Each row was made from one path, in order. Every step used is in the known rows, and no mark comes twice. Write each row's path.
(in the rows, 128 means zero)
Known rows:
rovev, deku, lefon, vipado, febuvef, zabised, lema, gogin: [168 148 120 145  88 129 111 108 157 199 118 126 135 105 192 124 118  71
 118  56 112  87 105  86 167 174 103 127 118 131 139 161]
rovev, deku: [168 126 129 132 110 123 121 116 163 160 120 132 156 110 142 118 127 113
 129 100 112 121 109 112 142 169  98 123 134 131 112 145]
lema, gogin, sevir: [168  98 125 135 128 106 115 137 149 145 129 137 153 105 131 128 120  98
  71 100 123 110 135 128 154 131  78 114 137 123 129 113]
fera, lefon, zenuz: [174 105 133  80 112 100 122 135 157 123 129 122 153 110 140 127 153 184
 140  57 117 137 125 134 127 132 105 137 110 125  95 113]
febuvef, zabised, lema: [151 120  92 134 104 140 121 108 137 158 123 141 127 116 155  91 121 115
 151 110 110  80 121 107 159 138  96 140 100 134 138 118]
lema, zabised: [163 124 128 127 126 119 127 117 153 120 126 127 155 104 165 117 143  79
 134 108 161  69 128 128 152 132  96 107 121 131 142 116]
zenuz, rovev, zabised, febuvef: [159  97 151 110 123 161  93 103 128 158 141 110 157 114 131 128 116  81
 150   4 135  88 126 124 146 153  90  92 128 131 128 136]
lefon, vipado, febuvef: [165 151 147 112 112 111 122 112 142 122 112 128 146 108 116 131 125 148
 127 105 173 123 133 118 165 154 104 112 111 134 130 136]
deku, lefon, zenuz, rovev, zabised, febuvef, vipado: [167 114 155  76  97 125 111  94 129 130 129  97 143 102 148 126 101 116
 150  13 117  76 126 112 146 162 125 128 105 128 133 164]
zabised, rovev: [154 111 128 111 118  67 112 116 150 129 139 131 135 113 148 102 125 137
 149 126 127 109 111 126 140 126  64 148 112 131 119 157]
febuvef, vipado, lefon, fera: [166 102 140  98 106 107 135 100 120  70 121 135 141 109 126 141  94 191
 144 122 107  93 115 129 163 162 126 124 108 134 119 128]
sevir, gogin, lema: [171 114 146 147 109 103  96 117 132 124 138 127 123  96 125 140 103 137
 141 146 135 102 118 142 143 132  75 139 141 132 142 126]
zenuz, lefon, fera, febuvef, zabised: [151 129 130  65 110 143 161 116 143 118  77 122 155 107 164 151 114 107
 160  33 114 110 105 122 149 153 118 115 115 140  99 144]
zabised, lema, gogin, sevir: [152  95 111 152 112  97 115 133 145 174 134 136 149 110 162 101 127  92
 101 146 122 109 123 109 150 131  80 144 125 126 140 112]
fera, febuvef, vipado: [181 133 128  78 127 142 147 137 124 100 113 157 160 111 126 138 115 132
 167 119 104  86 108 125 149 149 128 154 124 144 111 138]
gogin, lema, zabised, rovev, deku: [183 148 115 136 110  48  83 111 144 150 140 138 131 107 178 121 124  48
 123  97 156  74 109 126 140 147  48 106 135 146 144 129]
febuvef, vipado: [167 121 131  93 117 124 132 113 126  95 117 136 145 110 116 121 102 150
 134 154  94  90 110 125 156 158 118 138 113 136 120 126]
zenuz, rovev, deku, lefon, vipado, febuvef: [164 154 160  98 118 150 136 103 136 169 106 121 143 107 154 140 151 120
 130  38 140 113 122 127 158 178 112  83 123 136 131 170]
deku, lefon: [154 102 142 120 114 127 155 103 150 121 116 130 140 102 169 127 117 138
 149  78 109 115 118 120 147 131 122 138 111 115 133 167]
vipado, febuvef, zabised: [170 170 116 138 117 146 124  92 145 120 117 139 119 111 136 121 137 158
 157  50 142  84 146 112 168 137  82  95 111 130 133 118]
gogin, lema, zabised, febuvef, vipado, lefon: [190 134 118 129 106  80  75  98 118  96 148 147 132 102 182 143  96  88
 145  56 146  52 110 130 163 149  93  88 120 142 161 105]
zenuz, rovev: [157 120 150  89 138 151 146 116 124 141 118 128 153 113 129 124 145 139
 140  87 137 117 134 147 149 148  98  92 122 133 126 139]
lema, zabised, rovev, deku, lefon: [164 129 126 128 110  79 105 110 167 148 136 122 137 103 203 111 145  56
 137  84 143  56 104 115 147 140  75 122 119 134 139 159]
febuvef, zabised: [162 122 105 119 116 150 124 107 140 133 118 141 131 114 127 110 116 127
 138  77 111  82 128 122 161 138  98 118 107 131 128 121]
zabised, lema, gogin: [155 105 113 151 111 109 126 132 143 183 142 128 157 111 187 100 119  78
 131 148 117 108 115 103 151 135  78 158 124 125 141 124]
febuvef, zabised, lema, gogin: [159 117  89 143 106 140 114 120 137 183 135 137 135 114 171  98 112  77
 130 102 102  70 122 104 165 136  81 141 110 132 142 114]
febuvef, vipado, lefon: [171  98 137 104 118 108 132 110 123  75 137 149 137 110 138 136  94 187
 152 132 100  87 104 139 166 152 140 119 103 133 131 119]
lema, gogin: [171 109 128 134 126 120 128 135 148 158 141 127 164 106 158 127 110  82
 108 102 116 107 126 121 155 135  77 131 135 122 130 127]
rovev, zenuz, lefon, deku: [146 159 150 115 117  95 142 116 147 101 106 130 152  92 153 136 128 168
 140  69  94 132  88 125 130 156 127 108 115 134 115 162]
vipado, febuvef, zabised, rovev, zenuz: [170 191 118 150 113  97 106  96 145 124 129 141 113 109 138 120 147 178
 156  53 126  80 132 106 156 132  58 113 111 132 124 143]

Write each row's path:
[164  90 138  87 116 119 117 138 147 131 120 137 155 113 138 142 143 156
 120  77 115 144 104 138 144 135 118 127 109 128 100 120] => fera, lefon, vipado
[173  98 145 107 109  72 133 116 148  98 150 132 147 107 143 125 111 201
 159  81 154 118 133 143 150 140 129 116 102 126 131 123] => vipado, lefon, zenuz
[152 147 141  81 108 124 137 111 147 125  93 123 137 106 163 143 110 120
 138  50 139 111 102 129 170 156 131  83  96 139 125 128] => zenuz, lefon, vipado, febuvef, zabised
[176 145 146 162 106  59  74 121 135 127 150 124 122  89 146 141 124 118
 137 141 141  66 108 137 137 124  52 141 143 137 145 136] => sevir, gogin, lema, zabised, rovev, zenuz
[156  67 126 172 106 116 100 124 153 199 156 111 161 113 165 106  89  26
 128  92 121  87 114  95 141 135  74 151 133 124 133 117] => rovev, zabised, lema, gogin
[163 119 145  95 101  98 146 107 153 120 118 112 144  99 153 116 116 150
 146  73 130 116 133 117 140 141 123 148 104 119 128 165] => deku, lefon, zenuz
[157 141 136 110  99 105 122  95 144 129 115 128 116 104 162 127 117 135
 140  51 138  90 119 111 168 139 104 128  93 128 140 174] => deku, lefon, vipado, febuvef, zabised, rovev
[154  86 144 131 126 147 115 122 128 203 145 110 160 116 156 117 120  47
 130  69 133  91 125 122 145 146  78 109 132 133 135 125] => zenuz, rovev, zabised, lema, gogin
[175 123 142 150 110 100  89 117 135 121 140 122 127  92 146 139 115  96
 138 140 158  67 121 143 148 128  72 125 142 136 154 115] => sevir, gogin, lema, zabised
[149  68 130 162 103 117 105 112 152 175 144 116 153 116 147 100  98  63
 151 101 129  96 112  98 135 137  88 150 124 126 129 121] => rovev, zabised, lema
[153 183 139 132 101  94 128 120 140 141 102 133 146 101 156 140 130 159
 137  73 104 115  91 107 150 156 120 115 105 134 116 143] => rovev, zenuz, lefon, vipado, febuvef, zabised, lema
[160 141 140 115 102 133 133  94 142 127 107 130 124 103 153 135 117 137
 136  47 138  97 126 111 171 143 124 118  97 125 141 162] => deku, lefon, vipado, febuvef, zabised
[172 123  92 118 119 147 125 145 133 161 121 163 145 114 151 120 131  86
 140  74 114  71 123 113 154 129  98 146 123 140 128 118] => fera, febuvef, zabised, lema, gogin, sevir
[168 137 105 105  91  93  97 102 157 161 130 125 115 111 156  98 117 113
 139  51 105  70 114 106 150 153  79 141 100 137 122 164] => febuvef, zabised, rovev, deku, lefon, zenuz
[166 171 113 133 115 110 109  92 147 122 128 137 108 113 145 112 140 155
 163  58 141  75 137 112 164 130  59 107 105 134 131 133] => vipado, febuvef, zabised, rovev
[168 103 128 110 112 127 144 110 133  98 122 150 146 110 146 150 115 176
 170  36 136  98 128 131 160 139 119 117 113 133 117 137] => vipado, lefon, fera, febuvef, zabised
[191 124 135  70 119 111 145 137 125  82 132 155 156 109 135 144 108 173
 178  95 121  82 112 136 152 152 146 145 112 144 117 132] => fera, febuvef, vipado, lefon, zenuz
[164  80 151 113 108  88 120 114 135 140 159 120 147 112 154 119 114 159
 163  57 160 102 131 139 146 146 122 106 104 132 139 120] => vipado, lefon, zenuz, rovev, zabised, lema
[183 143 115 134 108  89  77 102 131 124 138 136 140 102 173 131 111  58
 137  53 159  70 122 121 151 142  70  96 130 137 155 113] => gogin, lema, zabised, febuvef
[162  80 136 146 103 134  71 100 152 144 151 112 157 110 135 121  85  70
 154  11 121  84 116  96 143 144  88 128 128 121 124 130] => rovev, zabised, febuvef
[175 120 123 118 111 116  87 102 133  84 148 132 145 101 186 130 115 104
 157  61 136  32 110 120 171 147 116  99 107 133 153 112] => lema, zabised, febuvef, vipado, lefon
[185 115 134  87 127 129 149 135 122  83 129 167 154 111 144 150 109 163
 181  99 109  83 103 138 157 145 145 138 117 141 119 132] => fera, febuvef, vipado, lefon
[161 100 149 107 102 114 129 113 141 182 137  96 150 104 177 115 112  77
 133  42 132  93 133 111 142 146 104 139 114 124 140 158] => deku, lefon, zenuz, rovev, zabised, lema, gogin
[160 127 153 100 123 157 145 107 139 171 111 124 148 109 161 131 147 114
 136  50 114 114 117 131 147 170 111  94 128 132 126 169] => zenuz, rovev, deku, lefon
[167 164 102 159 110 137 116 102 142 157 130 136 122 112 171 110 136 118
 151  69 136  73 141  98 171 136  69 113 113 131 146 112] => vipado, febuvef, zabised, lema, gogin
[171  83 159 102 117  94 123 113 137 124 157 120 150 110 135 132 111 165
 156  36 163 104 137 149 147 147 123  92 108 131 132 122] => vipado, lefon, zenuz, rovev, zabised
[166 159 129 111 107 129 114 107 137 128 110 132 133 110 114 127 121 141
 125  78 163  98 135 115 175 155 103 104 102 138 133 128] => lefon, vipado, febuvef, zabised
[169 122 142 100 117 121 117 128 150 124 118 137 144 112 142 148 155 174
 132  54 133 140 116 131 150 135 109 112 110 128 105 117] => fera, lefon, vipado, febuvef
[174 147 147  72 112 110 126 120 143 162 120 104 160 110 117 111 142 140
 129  75 152 119 142 130 137 179  99 110 121 140 114 143] => lefon, zenuz, rovev, deku
[170 130 144 147  89  76  77 101 144 141 131 106 116  89 169 143 117  80
 134 109 146  63 109 123 142 143  53 141 143 138 145 158] => sevir, gogin, lema, zabised, rovev, deku, lefon, fera
[160 185 147 121 109 100 131 120 142 125  99 133 148  99 139 154 126 166
 129  51 106 117  96 117 151 156 122 102 109 133 109 145] => rovev, zenuz, lefon, vipado, febuvef, zabised
[178 135 134  86 111 113  87 103 123  94 147 118 148 101 174 128 124 110
 155  41 154  30 125 129 168 159 117  89 103 141 153 115] => lema, zabised, febuvef, vipado, lefon, zenuz, rovev
[155 153 153 126 119  93 146 126 150 120 107 133 163  98 151 148 127 171
 139  80  84 136  89 125 130 145 121 119 122 124 101 150] => rovev, zenuz, lefon
[167 131 137 116  97 137 144 106 159 155  95 125 157 104 163 140 129 107
 143  46 106 117 111  96 140 172 110 145 136 129 104 186] => rovev, deku, lefon, fera, febuvef
[158 166 153 107 113 102 158 128 143 117  88 129 174  97 142 162 133 165
 148  55  93 136  97 114 126 153 115 132 131 130  84 165] => rovev, zenuz, lefon, fera, febuvef
[159 168 128 126 104 111 144 132 137 157  98 130 167  99 171 152 125 120
 138  52  79 107  94  99 137 152 100 142 127 134  98 153] => rovev, zenuz, lefon, fera, febuvef, zabised, lema, gogin
[163 101 151  98 120 162  90 100 117 145 139 111 153 113 124 131 105  88
 146  23 117  71 119 123 151 164  99  97 124 136 127 132] => zenuz, rovev, zabised, febuvef, vipado
[182 139 120 133 119  83 106 112 134 127 128 140 141 104 161 130 119  63
 124  97 165  82 126 134 146 137  72  97 132 139 151 108] => gogin, lema, zabised
[174 123 140 146 108  72  77 117 137 126 150 121 117  94 156 132 117  93
 141 144 158  62 114 143 144 122  55 135 138 139 153 128] => sevir, gogin, lema, zabised, rovev
[167 113 130 102  94 119  88  88 120  75 134 129 143 105 147 138  88 174
 162  50 102  79 110 108 167 165 118 126 106 129 125 136] => zabised, febuvef, vipado, lefon, fera
